Every row comes from one small tree of marks. The marks that hang from a mark follow it in brackets, in the order of their numbers. Every link used is in the known rows. Which tree was each row made from?
Known rows
Z305(Z624(Z826(Z559(Z89)))): [-13.0 -15.6  -9.4   5.9  15.7  -7.0 -28.3 -10.1   5.5   3.2  -0.7  -6.6
   2.2  -2.6  -6.7  -1.7   1.9 -16.8  -8.3  22.4   1.1  16.4]
Z559(Z89 Z252 Z305(Z624 Z826)): [-45.9 -48.4 -34.7  23.1 -29.0   3.0  19.4   6.3  13.8  33.8  -9.3   9.2
  -6.1  17.4  14.0  16.0 -20.7 -37.0  11.1   1.9 -18.9 -19.1]
Z624(Z305(Z89(Z559(Z252)) Z826)): [ -9.2  22.3 -59.8 -16.6  -0.4  17.1   3.1 -12.5  15.7  -1.8  -8.2  -0.9
   6.1  10.3  -9.6  -5.4  31.1 -11.5  -3.2  -9.5  -2.8   1.5]
Z89(Z559(Z252 Z305)): [-17.0  34.3  -9.7  13.9  -9.8   3.6  24.4   1.2 -14.0  -0.5  -1.1  15.3
   0.2  16.7   2.0   0.1 -17.0   1.8  17.1 -23.6 -11.9 -56.1]
Z559(Z252): [  0.9  -3.1 -30.4  -4.2   1.5  -8.9  23.9  -7.8 -14.9   0.2   1.1  -2.4
   6.5  22.1  19.7  -7.3  -3.5  10.2   8.8 -15.5   3.1 -19.0]
Z89(Z559): [-12.9  43.4  -2.7   2.4   5.8  -3.1  13.9 -24.5  -9.7 -23.7 -11.0  -2.0
   1.1   5.7  -7.0  -8.9 -10.5  19.9   6.6 -23.4  -0.6 -36.4]
Z624(Z305(Z89(Z559) Z826)): [ -4.9  23.3 -43.0 -15.2   5.6  14.1  -3.0 -18.6  19.0 -11.5 -11.4  -6.9
   3.9  -1.2 -21.4  -6.5  27.7  -3.9  -6.6 -13.1   0.4   3.6]
Z305(Z826(Z89 Z559(Z252))): [-16.7   4.7   5.3 -12.4   3.1   2.1   7.3  -0.4 -19.5  -5.9   7.2 -10.5
  -3.2   5.7   4.3   3.6  12.0  -0.8 -23.4  10.2   8.9  48.6]
Z305(Z89): [  3.2 -21.7 -14.1  -7.7  18.4   4.0  13.9 -28.1  11.6 -26.0   5.9 -16.2
  -3.0   2.2   8.1  -1.6   5.4  21.4  -1.2 -15.7   3.6   0.5]
Z826(Z559): [ -4.4  12.7  36.2  -3.8  26.8  -8.3   0.8  -9.3 -31.4 -28.5   5.4  -5.4
   0.3   4.7   5.5  -7.3  -5.4  22.8 -10.6  -2.7  15.8  -9.5]
Z559(Z305(Z624)): [ 15.4 -32.9  11.4  21.8  -1.1  -6.4  -7.1  12.7   4.2   3.7  -1.7  -2.9
   1.1 -10.3 -21.2   4.7 -16.1  -3.3   8.6 -17.6  -7.2 -27.8]
Z252(Z559): [ 11.4  -2.3  33.4  18.5  11.8 -29.9  12.5 -21.0  23.3  -6.3   1.3  -8.3
  -3.9   9.1   2.8  -8.9 -19.1  28.1  19.0 -24.0  11.1 -36.0]
Z624(Z826(Z305(Z89))): [ 36.5   4.6 -25.1 -12.9   9.3 -10.6 -19.0   2.2  10.9   1.0   5.8  -6.1
  -2.2 -14.7 -14.8  -5.6  22.7   8.2  -3.2  16.5   7.7  24.8]
Z89(Z559(Z252 Z305(Z624 Z826))): [-25.4  15.0 -45.8  19.2 -18.9   7.6  12.7   3.5   4.4  14.5  -5.7  10.3
   3.0   9.0 -14.7   7.9   3.6 -23.1   7.6  -9.9 -18.1 -38.0]
Z826(Z559(Z89 Z252 Z305(Z624))): [-43.2 -22.1  24.8  12.4  -0.9   7.9   7.4  13.8 -23.6   5.9   2.5  18.2
  -4.3  22.3  27.8   7.8 -24.9 -15.6   3.7  12.0  -7.3 -24.4]
Z826(Z89 Z559(Z252 Z305)): [ -5.4   3.7  62.4  -4.9   4.6  10.9   3.2  30.5 -40.8  -5.4  17.9   9.5
  -6.3   8.6  17.3   6.4 -17.7   4.9  -8.2   2.2   1.2  24.3]
Z252(Z559(Z89 Z305(Z624))): [-18.4 -36.7  49.0  37.6  -7.3 -18.5   7.2  -7.0  38.4  14.1  -5.9   7.0
 -12.5   9.6  10.0   5.2 -43.7   1.3  27.7 -15.1  -7.1 -49.1]
Z826(Z89 Z559): [ -0.7  11.2  69.0 -16.7  19.1   4.8  -8.8   4.1 -36.0 -28.2   8.4  -7.7
  -5.3  -2.6   8.2  -3.3  -9.9  23.7 -18.2   1.3  12.9  43.2]
Z89(Z559(Z252 Z305(Z624(Z826)))): [-13.1  24.5 -36.8  18.3  -9.0   3.0   0.3   6.5   3.6  15.8  -0.2  14.7
   4.0   9.4 -11.9   3.1  -2.2 -22.0  13.6  -5.6 -17.3 -36.5]
Z904(Z305): [ 33.1  -5.4  -4.7 -17.6  -9.2 -12.0  22.8  -5.0  -2.5  -4.6 -19.7   0.3
  10.2 -18.0   0.8 -10.6  -5.9  25.3   6.7  -7.5  15.4 -38.1]
Z904(Z826(Z89 Z559(Z305(Z624)))): [ 36.7 -14.7  76.5   6.3  -0.2  -2.8 -23.9  15.0  -6.8  -0.5   9.2 -12.0
   9.1 -30.0  -0.2   3.0   8.2   3.3 -17.3   7.5  14.5  30.2]

Write each row's tree
[-21.2  14.9  16.7   2.1  25.7 -16.4 -11.8 -22.2  -6.4 -10.2   5.2  -4.5
  -5.4   4.1   4.4  -6.4 -14.2   1.2 -10.2  16.0  11.4  14.2]
Z624(Z826(Z559(Z89)))
[ 49.2  12.4   8.5  -9.5 -12.2  -3.8  -2.5  -2.0   7.8  -3.9  -5.6  -7.5
  10.7 -25.4   4.9  -6.4  35.3  18.8  -3.4   3.4  14.2  -3.0]
Z904(Z826(Z305(Z89(Z559))))
[ 21.0   6.5  36.5 -10.3 -14.8  -9.4   2.4  12.6 -24.3   8.4  -6.1   6.7
  10.0  -4.6  37.5  -6.8  15.6   7.6  -5.2  25.2  20.4  -2.3]
Z904(Z826(Z305 Z559(Z89 Z252)))
[ -8.6  10.3  42.1 -19.1  10.1   9.6   3.1  12.8 -42.2 -13.2  11.4   1.9
  -1.6  13.7  26.9  -1.7  -4.7  12.5 -12.3   7.6   8.6  39.6]
Z826(Z89 Z559(Z252))
[  8.3 -12.7  54.8  30.1  -3.3 -22.6   9.3  -1.8  33.8   7.4   6.8  -7.0
 -12.7  -3.6 -13.7   5.6 -23.0  11.5  11.3 -21.1   2.6 -14.0]
Z252(Z559(Z305(Z826(Z89))))
[ -0.5  12.4  32.6   2.2  -8.9  12.9  -7.1  10.7  -6.5  -8.2  -4.8   0.2
  -4.5 -10.5 -15.4   4.6 -18.4   4.5   1.9 -16.7 -12.7  11.0]
Z826(Z89(Z559(Z305(Z624))))
[ 13.0 -27.7 -20.0  14.4 -10.8  -0.3 -11.7  27.9   6.0  31.5  11.4   6.1
   2.6   2.5  -7.4   8.3  -4.7 -28.1   7.7   3.7 -13.7  12.2]
Z559(Z252 Z305(Z624(Z826(Z89))))
[ 17.2 -44.6 -63.0 -17.2 -15.9   7.8  12.1  -9.5  34.8   6.8 -16.4  -7.6
   9.4 -25.8 -11.8   4.1  33.7  -7.6  -6.4  13.7   3.8  -3.6]
Z904(Z305(Z89 Z624 Z826))
[ 22.5  44.5 -10.9 -18.5 -10.7  -2.4 -18.8  21.1  -8.9  12.7  -0.5   7.1
  -1.3  -8.5 -10.4  -5.8  11.7   0.3  -1.4  17.7  -0.6  41.4]
Z624(Z826(Z89(Z559(Z252)) Z305))
[-23.0  14.2 -43.5  -8.3   6.3  17.5  25.8 -27.8   4.6 -18.8   4.0   0.2
  -0.6  18.8  19.1  -0.2  11.9   9.0   6.1 -11.9  -7.9 -20.7]
Z305(Z89(Z559(Z252)))
[-11.6 -52.7 -62.1  15.0 -12.9  13.4  12.7   9.3  25.0  23.4  10.2  -0.8
  -0.3   8.3  -3.0  18.0  19.3 -31.9   2.3  -0.4 -16.9  -4.4]
Z559(Z252 Z305(Z89 Z624 Z826))
[  7.8  37.7   4.5  -5.6   9.6  -6.9 -16.4 -15.3   5.7  -7.6   2.9 -10.7
  -3.4 -10.9 -17.4  -5.8  -5.1   6.5  -6.4  -0.1   1.3  39.9]
Z624(Z826(Z89(Z559)))
[ 15.0  -2.5 -50.3 -16.6 -16.8  19.0  -6.4  21.8  -1.4   5.8  -8.6  12.7
   4.3   0.7   2.3   0.8  34.9  -3.4   7.4  14.8 -11.0  -5.6]
Z826(Z305(Z89(Z559(Z252)) Z624))
[-33.8 -20.9  50.9  15.9   8.1   3.5  -4.0   6.0 -18.2  -8.2  -1.6   9.3
  -8.2   5.8  11.7   6.4 -30.6  -4.2  -1.6   5.8  -2.0 -21.7]
Z826(Z559(Z89 Z305(Z624)))
[-35.5 -23.7   8.1  16.5 -16.6  -1.0  33.8   0.7  -8.0  13.7  -3.6  15.6
  -9.4  26.0  34.0   6.3 -46.7  -6.7  21.6 -13.5 -11.5 -41.0]
Z559(Z89 Z252 Z305)
[ 37.3  22.2   5.0 -20.4  13.1  -6.7 -40.9   6.1   8.5   6.9  -2.8  -9.8
   5.1 -14.2 -27.8 -14.9   5.4  -2.2  -7.4  -1.2   9.8  59.0]
Z624(Z305 Z826(Z89))
[ 29.0  45.5   6.7 -16.9  -5.8  -5.1 -26.3  15.9  -4.7   3.9  -2.0   0.8
  -3.9 -18.9 -21.3  -6.9   8.9   8.3  -4.8  14.9   2.8  42.6]
Z624(Z826(Z89(Z559) Z305))
[ -1.2 -29.5 -34.4  -2.4  27.3   8.8 -30.0 -14.8  23.4  -7.0  15.6 -12.4
   2.3  -5.6  -9.6   3.7  31.5 -15.2 -14.6  24.3  -1.8  34.9]
Z305(Z89 Z624(Z826(Z559)))
[  4.1  14.7  31.1  -0.6  14.1  -4.0 -16.8  17.7 -14.5   5.7  21.8   2.6
  -4.9  -0.2  -1.7   2.1  -7.2  -8.1 -11.1  15.6   3.8  42.2]
Z624(Z826(Z89 Z559(Z252 Z305)))
[  1.3 -16.2 -68.2 -16.1 -20.4  15.2  14.5 -13.7  34.3   3.2 -20.6  -0.3
   9.2 -22.4 -14.3   4.5  33.5 -10.6  -4.1  13.1  -2.9 -16.7]
Z904(Z305(Z89(Z559) Z624 Z826))
